Known rows, with every step that occurs
gudu-rumaf: [ 0.125 -5.269  1.380  3.780 -0.114 -0.906  1.916 -1.039 -0.305  1.325
  2.343  0.241 -2.326  0.103  2.509  0.491 -0.719  4.014  1.293]
rumaf-sovi: [-0.932  0.459  0.169  1.796 -1.144  1.635  1.049 -1.483 -1.045  1.229
 -1.049  0.360 -3.164  1.511 -1.197  1.179  1.032  3.906  0.386]
tepofab-rumaf-gudu: [-4.421 -1.033 -0.927  1.918 -2.479 -2.435  3.486 -4.717 -0.924 -2.104
 -1.636 -0.007 -1.820 -0.005  0.604 -0.795  0.230  0.850 -1.792]
sifet-gegon-pusebe: [ 1.150 -2.324 -1.267  0.398 -0.985 -0.211  0.747 -4.690 -0.364  2.072
 -0.752 -2.779  2.035 -1.618 -2.812  0.015 -4.577  2.962  1.972]
sifet-gegon-sovi-rumaf-gudu: [-3.208 -1.517 -1.726 -2.571  0.865  0.457  1.699 -4.661 -3.026 -2.589
 -0.020 -1.853  2.213 -2.370 -4.370  0.590 -0.531  1.192  2.815]
legale-rumaf-sifet-gegon-pusebe: [-2.740 -1.593 -1.212  0.317  0.026 -4.478  0.055 -7.410  0.760  1.255
 -2.273  2.480 -0.378  0.362 -2.585  0.119 -1.147  3.616  0.237]
gegon-sovi-rumaf-tepofab: [-1.489 -2.663 -4.167 -0.280 -1.928  2.016  2.351 -0.755 -0.146 -0.930
  3.939 -1.821  1.106  2.097 -2.438  0.567  1.329  3.070  0.486]
sovi-gegon: [ 2.256 -2.983  0.016  1.807 -0.784  4.548  5.331 -0.853 -1.498  0.436
  1.433 -0.415 -0.319  1.145 -2.025  1.259 -1.834  5.515  2.401]
gegon-pusebe-rumaf: [ 0.889 -1.186 -0.184  1.543 -0.871  1.052  0.065 -2.875 -0.532  2.661
  2.190  0.247 -0.307  1.318 -4.769  1.292 -1.182 -0.189 -0.867]
tepofab-rumaf-sovi-gegon-pusebe: [ 5.235  2.570  2.503 -0.403 -1.073  0.892  3.994 -3.571 -0.763  2.473
 -2.638 -4.050 -0.868  1.305 -3.538  3.769 -2.120  4.840  0.223]
sifet-gegon-pusebe-rumaf: [ 0.221 -0.083  1.144 -0.464  0.950 -0.178  0.538 -4.977 -2.250  3.262
 -0.341 -0.828  2.859 -0.123 -4.704  0.489 -4.206 -0.400  0.280]
tepofab-rumaf-sifet-gegon-sovi: [-1.150  0.332  4.953  1.284  0.349 -0.737  0.770 -6.310 -1.579 -1.017
 -2.773 -1.481  3.715 -1.173  0.641 -3.296 -1.698  1.918 -0.769]
gegon-sovi: [ 0.188 -2.933  0.243  3.366 -2.859  4.915  0.465 -1.341 -0.888 -1.238
  1.409 -0.405 -0.231 -0.423 -3.762 -1.055  1.187  3.975  1.747]
gudu-rumaf-sifet: [-1.374 -4.036  2.265  4.280  0.783 -3.294  0.486 -2.322  0.641  2.465
  1.486  0.832 -2.899  1.323  5.045 -1.492  1.229  3.570 -0.582]
pusebe-rumaf-sifet: [-2.596 -0.372  2.132  2.955  0.993 -0.280  0.048 -2.885 -1.294  1.635
  1.211  3.503 -1.190  2.837  0.611 -1.367  1.530 -0.440 -3.022]
legale-rumaf: [-3.090 -4.150 -1.568  2.719 -1.972 -0.688  2.540 -3.364  0.089 -1.682
  0.107  4.320 -2.748  1.314 -2.561  1.920  0.065  5.744  2.249]
gegon-pusebe: [ 1.545 -3.129 -2.658  2.587 -2.943  1.337  0.550 -2.870  1.369  1.594
  1.554 -1.756 -0.967  0.270 -3.181  0.687 -1.089  3.332  0.605]
sifet-gegon: [-2.193 -2.934  0.218  0.972  0.163  0.544  2.547 -3.734 -1.874  0.308
 -1.153 -0.456  2.457 -1.116 -0.520 -0.605 -4.389  2.753  2.229]

Rows
[ 0.375 -3.252  0.676  0.830  0.498  1.971 -0.509 -2.529  0.549 -1.303
  2.615 -0.664  0.725  0.864 -1.761  0.296  2.418  3.011  0.125] => gegon-sovi-rumaf-sifet
[ 5.760  0.474  2.379  0.336 -0.122  0.348  2.357 -1.451 -0.650  5.342
  0.210 -3.283 -3.710  0.717 -1.523  4.013 -0.807  5.211  2.195] => gudu-rumaf-sovi-gegon-pusebe
[ 1.234  2.973  0.432  0.100 -0.198  0.365 -1.092 -2.925 -1.078  4.073
  0.011  0.122 -2.512  2.072 -4.941  2.663  0.453 -0.007 -1.523] => gegon-pusebe-rumaf-sovi
[-1.771  1.618  4.362  1.171  2.234  1.404 -1.207 -4.735 -3.590  1.347
 -0.370  1.960  2.697  0.164 -2.454 -3.120 -0.256 -0.826 -0.611] => pusebe-rumaf-sifet-gegon-sovi
[-2.882  0.063 -1.023  1.459 -1.521 -1.325  1.633 -3.026 -0.733  0.217
 -1.837  3.968 -4.957  2.061 -3.085  3.285  1.863  5.329  1.379] => legale-rumaf-sovi
[-4.184 -2.577 -0.689  3.233 -1.017 -2.750  1.287 -4.029  0.762 -0.980
 -0.414  5.530 -3.549  2.593 -0.141 -0.167  2.273  4.557 -0.357] => legale-rumaf-sifet
[ 1.202 -4.640 -0.088 -0.017 -0.833  4.038  1.267 -1.472 -0.301 -1.904
  2.969 -2.252  2.141 -0.089 -4.317  2.115  0.141  3.709  2.490] => gegon-sovi-rumaf
[ 4.277 -0.246  0.813  0.308  0.081  3.809  3.134 -1.805 -1.583  3.445
  2.022 -0.395  0.203  1.835 -5.649  2.790 -2.406  2.084  1.051] => sovi-gegon-pusebe-rumaf
[-0.249  0.041  0.551  2.451  0.034 -0.769 -1.407 -4.185  0.852  3.750
  1.733  1.454 -1.719  2.544 -1.834 -0.495  1.195 -0.470 -3.060] => gegon-pusebe-rumaf-sifet
[-3.624  2.142 -1.580 -1.007  0.562 -2.317  0.711 -6.086 -3.108  2.677
 -0.843  0.739  0.033 -0.653 -4.409 -0.290 -2.165 -2.581 -0.635] => sifet-gegon-pusebe-rumaf-gudu
[-0.723 -1.818  4.237  2.484  1.809 -1.563 -0.948 -3.949 -1.645  2.030
  0.072 -0.765  1.084 -1.446  2.247 -3.316  0.051  3.006  1.614] => gudu-rumaf-sifet-gegon-sovi
[-0.543  1.788  2.683  1.543 -1.091 -0.628  2.336 -2.810 -0.990 -0.087
 -2.885 -1.384 -1.436  0.921  0.360  1.881 -1.075  2.951 -1.657] => tepofab-rumaf-sovi
[-4.859  0.215 -2.856  2.386 -0.686  0.203  2.827 -0.987 -2.247  2.141
  2.717  2.210 -1.578  4.234 -0.248 -1.107 -0.002 -0.282 -2.490] => pusebe-rumaf-tepofab
[-0.567 -0.572 -0.511  0.856 -0.374 -2.076 -0.483 -5.762  0.520  2.612
 -0.970 -1.623  1.346 -0.210 -0.011 -1.898 -2.049  2.117 -0.540] => rumaf-sifet-gegon-pusebe
[ 0.084 -0.554  2.245  2.754  0.572 -1.049  0.910 -1.428 -1.016  2.603
  0.001  0.375 -3.943  0.814  2.043  1.896  0.712  3.976  0.748] => gudu-rumaf-sovi
[ 2.844  0.934  1.866  0.800  0.865  1.568  1.616 -3.324 -0.451  4.279
  1.923  0.599 -0.940  3.147 -3.097  0.786 -0.171  1.207 -1.672] => sovi-gegon-pusebe-rumaf-sifet
[ 2.885  0.477  3.783  1.381  1.340  1.197  3.666 -0.325 -2.108  3.458
  0.305 -0.967 -3.457  1.370  0.696  2.911 -0.192  5.972  2.521] => gudu-rumaf-sovi-gegon
[-3.210 -2.854 -2.276  3.797 -1.337 -2.835  3.172 -0.608 -0.291  2.582
  2.807  0.063 -3.231  2.045  4.426 -1.416  0.143  3.501 -0.542] => gudu-rumaf-tepofab
[ 0.504 -3.331  1.098 -2.113  1.296  2.973  1.413 -3.224 -2.837 -1.575
  0.880 -3.017  5.238 -1.849 -3.922  1.345 -2.923  3.343  3.689] => sifet-gegon-sovi-rumaf
[-1.555 -0.837  1.942  1.567  0.132  1.225 -0.457 -4.548 -1.890  0.163
 -1.146 -0.035  1.669 -0.941 -0.938 -3.663  0.211  2.772  1.022] => rumaf-sifet-gegon-sovi
[-5.207  0.568 -1.418  1.747 -0.054 -0.224  1.701 -2.614 -2.834  0.439
  0.878  3.627 -3.106  1.233 -2.625 -0.198  1.749 -1.651 -1.385] => pusebe-rumaf-gudu
